What can hang from each mark:
J174: J246
J924: J265 J752
J313: J202 J942
J752: J407 J942
J202: J265 J313 J752
J246: J174
J442: J202
J265: J174 J407 J924
J407: J265 J752
J942: J313 J752

Every row comes from one small tree of marks. Brackets hold a mark, then the marks that hang from it, in the order of their numbers. Every link used is in the known rows. Which tree was each row made from?
In the rows, zero is written as 128.
Known rows:
(J202 (J752 J407 J942)): [135 107 142 151 127 147 136  91 104 103  96 105 114 101  97 119 132 134
 118 141 121 145 117 151 108]
(J202 J313 J752): [145  93 127 145 139 139 131 116 133 131 121 124 142 116 137 157 132 139
 131 125 118 119  87 135 125]
(J407 (J265 J174 J924)): [159 119 124 107 155 103 128 129 118 100 110 157 117  77 117 174 113 143
 188 116 126 134 124 127 132]
(J942 J313 (J752 (J407 J265))): [ 95  99 144 133 162 129 121 177 109 109  75 109 122 119 122  96 114 128
 140 109 127 123 205 124 145]
(J313 (J202 J265 J752) J942): [149 127 122 125 131 172 132 158 158  94 144 131 125  84 136 157 163 135
 141 117 128 108  85 178 142]
(J407 (J265 J924) (J752 J942)): [165 125  88 105 158  99 124 112  86  98 102 164 103  82  97 139  91 126
 175 101 114 195 121 159 149]
(J174 J246): [122 112 147 104 123 127 140 132 130 129 117 125 121 133 131 111 138 120
 128 124 120 112 131 123 106]
(J942 (J313 J202) (J752 (J407 (J265 J174 J924)))): [117 101 151  96 165 126 107 187 125  81  70 130 114  66 112 151 127 171
 192  92 144 107 178 123 160]
(J752 (J407 (J265 J174 J924)) (J942 (J313 J202))): [149 122 147  93 153 120 107 129 115  66  67 145 104  66  80 150 121 160
 200 118 129 133 145 145 148]
(J752 (J407 J265) J942): [136 127 131 136 146 119 122  93  91  98  88 135 102 114  90 100 111 104
 138 137 118 159 149 143 126]
(J407 (J752 (J942 (J313 (J202 (J265 (J174 J246))))))): [147 124 124  57 117 149 124 150 160  98  80 121 120  85 108 148 121 155
 175 110 112 117 127 182 131]
(J202 (J265 (J174 J246) J407 (J924 J752)) (J313 J942)): [141  98 198  86 153 125  99 129 167  98 105 154 103  64  96 212 139 162
 195 122 105  69  85 135 112]
(J313 (J202 (J265 (J174 J246) J407 J924) J752) J942): [166  94 171  79 138 136 130 156 167  76 115 153 113  37 119 198 164 188
 186 111 111  85  65 167 122]
(J407 (J265 (J174 J246) J924) (J752 (J942 J313))): [157 103 121  65 153 102 131 141 105  92  65 152 109  71  91 141  92 146
 210  99 103 153 143 152 129]
(J442 (J202 J313 (J752 (J407 (J265 J174)) J942))): [163  97 144 140 145 127 117  92 111  90  66 118 133  76  94 150  83 125
 155 146 125 129 105 167 107]
(J752 J407 (J942 (J313 (J202 (J265 J174 J924))))): [139 133 167  93 126 159 100 117 157  62  83 114 110  62  85 181 127 177
 178 126 130 105 134 169 134]
(J202 (J265 J174 (J407 J752) J924) J313): [178 105 145 101 147 111 103 111 154 106 121 161 127  74 128 218  95 181
 180 105 104 129  83 155 136]
(J752 (J407 (J265 J924)) (J942 (J313 J202))): [139 125 146 105 158 123 108 128 106  71  78 146 100  85  81 124 126 144
 178 112 122 147 148 153 154]
(J246 J174): [106 131 122 131 137 117 120 110 132 145 111 113 129 126 118 114 117 121
 144 128 117 151 121 124 133]
(J407 (J265 (J174 J246) J924) J752): [163  95 122  76 156  97 140 146 104 106 106 163 113  75 128 145 108 128
 195  90 111 151 123 131 119]
(J924 J265): [112 117 137 118 141 129 127 116 131 130 110 125 100 109 124 134 121 121
 136 124 126 128 146 135 121]
(J442 (J202 J313 (J752 J942))): [149 111 129 136 126 137 116  97 133 115  93 111 146  98  97 154  90 138
 124 143 127 123  84 176 115]
(J407 (J265 J174) (J752 (J942 J313))): [162 120  88  99 151 111 130 140 104 109  73 146 123  91  99 133  84 136
 187 116 111 172 151 159 151]

Write each row's tree:
[ 97 132 153 125 132 171 107 174 149  82 117 109 111  97 129 127 154 130
 124 110 155  98 151 152 151]	(J313 (J202 J265) (J942 (J752 J407)))
[119 128 191 110 128 161  89 115 157  71  77  90 112  50  57 181  85 153
 180 142 127  91 149 184  97]	(J442 (J202 (J265 J174 (J924 (J752 J407 (J942 J313))))))
[154  88 167  98 161 132 139 159 111  64 101 155 102  48 119 140 166 132
 193 105 127 112 103 134 117]	(J313 (J202 (J752 (J407 (J265 (J174 J246) J924)))) J942)
[167 109 137 101 144  91 120 130 118 110 123 166 121  73 120 176 102 182
 180 104 116 154 102 136 134]	(J265 J174 (J407 J752) J924)
[147 103 168 148 137 176 120 116 150  88 118 115 133  86 136 175 139 132
 146 139 123  90  91 148 112]	(J202 (J265 J174) (J313 J942) (J752 J407))
[166 115 159  61 139 120 118 162 152  79 126 172 106  51 123 177 138 170
 191  94 113 115  84 165 136]	(J313 (J202 (J265 (J174 J246) (J407 J752) J924)) J942)
[142 117 153 110 156 116 113 114 105  75  66 137 107  75  78 149 102 151
 193 131 120 137 161 140 132]	(J752 (J407 (J265 J174 J924)) (J942 J313))
[125 119 192 130 152 164  88 113 155  77 119 129 106  71 102 202 135 134
 186 128 130  84 108 131 114]	(J202 (J265 J174 (J924 (J752 J407))) (J313 J942))
[155 117 130 134 120 158 114  90 158 104 100  99 143  89 102 177  90 135
 123 143 120 111  81 204 112]	(J442 (J202 J265 J313 (J752 J942)))
[157 100 177 141 146 172 115 110 150  69 122 126 125  65 126 203 137 152
 169 126 125  94  83 148 112]	(J202 (J265 J174 J924) (J313 J942) (J752 J407))
[106 101 157 118 156 111 111 115 133 139 100 137  85  87  95 150 123 141
 154 126 108 120 138 132 117]	(J924 (J265 J407) J752)
[113 117 175 114 141 142 103 113 124  86  70 112  98  72  59 165 117 159
 189 135 126 116 152 129 112]	(J265 J174 (J924 (J752 J407 (J942 J313))))
[164 114  89 111 152 104 136 145 105 120 115 156 127  97 135 133  99 119
 175 107 117 166 130 138 137]	(J407 (J265 J174) J752)
[101  97 162 105 155 125 131 178 104  94  73 127 105  93 120 101 134 114
 159 116 142 105 174 109 120]	(J313 (J942 (J752 (J407 (J265 (J174 J246))))))
[140 100 169  88 125  95 134 131 138 128  97 142 124 106 122 142 130 163
 152 133 111 100 116 119 103]	(J265 (J174 J246) J407)
[184  97 146 111 138 126 112  74 159  96  86 138 120  49  91 240 108 201
 174 136 101 114  58 172 123]	(J202 (J265 J174 J407 J924) J313 (J752 J942))
[112  96 169  74 146 101 116  93 132 127  48 131  69  64  62 160 119 153
 177 142 107 107 133 135  92]	(J924 (J265 (J174 J246) J407) (J752 J942))
[151 125 117  92 137 109 113 145 123 111  91 154 118 101  96 126 110 175
 155 111 110 163 122 168 170]	(J265 (J407 (J752 (J942 (J313 J202)))))
[157 135 138  87 128 144 112 133 170  89 128 135 119  65 123 206 140 168
 178 113 136 100 100 154 136]	(J313 (J202 (J265 J174 J924)))
[109 107 192  72 137 142 107 130 135  82  64 115  90  66  63 151 149 162
 200 120 126  93 139 131 109]	(J265 (J174 J246) (J924 (J752 J407 (J942 (J313 J202)))))
[112 122 163 131 143 138 104  87 107  94 100 117  85  86  63 143 128 131
 156 131 125 138 131 132 110]	(J265 (J924 (J752 J407 J942)))
[132 119 188  69 123 154 109 123 160  64  73 110 103  68  89 163 139 169
 183 122 121  86 138 162 112]	(J752 J407 (J942 (J313 (J202 (J265 (J174 J246) J924)))))
[ 80 105 163 135 137 148 118 171 124 113  88  92 128 128 123 104 122 146
 121 114 136 105 192 120 137]	(J942 J313 (J752 J407))
[174 123 117  96 125 154 124 107 161  79 100 124 112  38  96 218 139 185
 180 121 130 117  73 181 129]	(J313 (J202 (J265 J174 J924) (J752 J942)))
[159 104 159  63 133 113 123 126 148  89  78 140 110  62  89 177  96 191
 192 109  92 127 121 179 121]	(J202 (J265 (J174 J246) (J407 (J752 (J942 J313))) J924))
[165 107 112  73 152  95 135 118  97  97  80 160 100  67  96 147  97 131
 198 104 110 166 120 147 120]	(J407 (J265 (J174 J246) J924) (J752 J942))
[116 102 160  79 150 128 116 142 121  93  48 124  92  81  72 115 142 127
 198 125 114 106 156 138 118]	(J924 (J752 (J407 (J265 (J174 J246))) (J942 (J313 J202))))
[155 119 136  49 125 141 117 144 157  82  86 131 112  61 100 173 122 172
 197  95 115 119 118 181 131]	(J407 (J752 (J942 (J313 (J202 (J265 (J174 J246) J924))))))
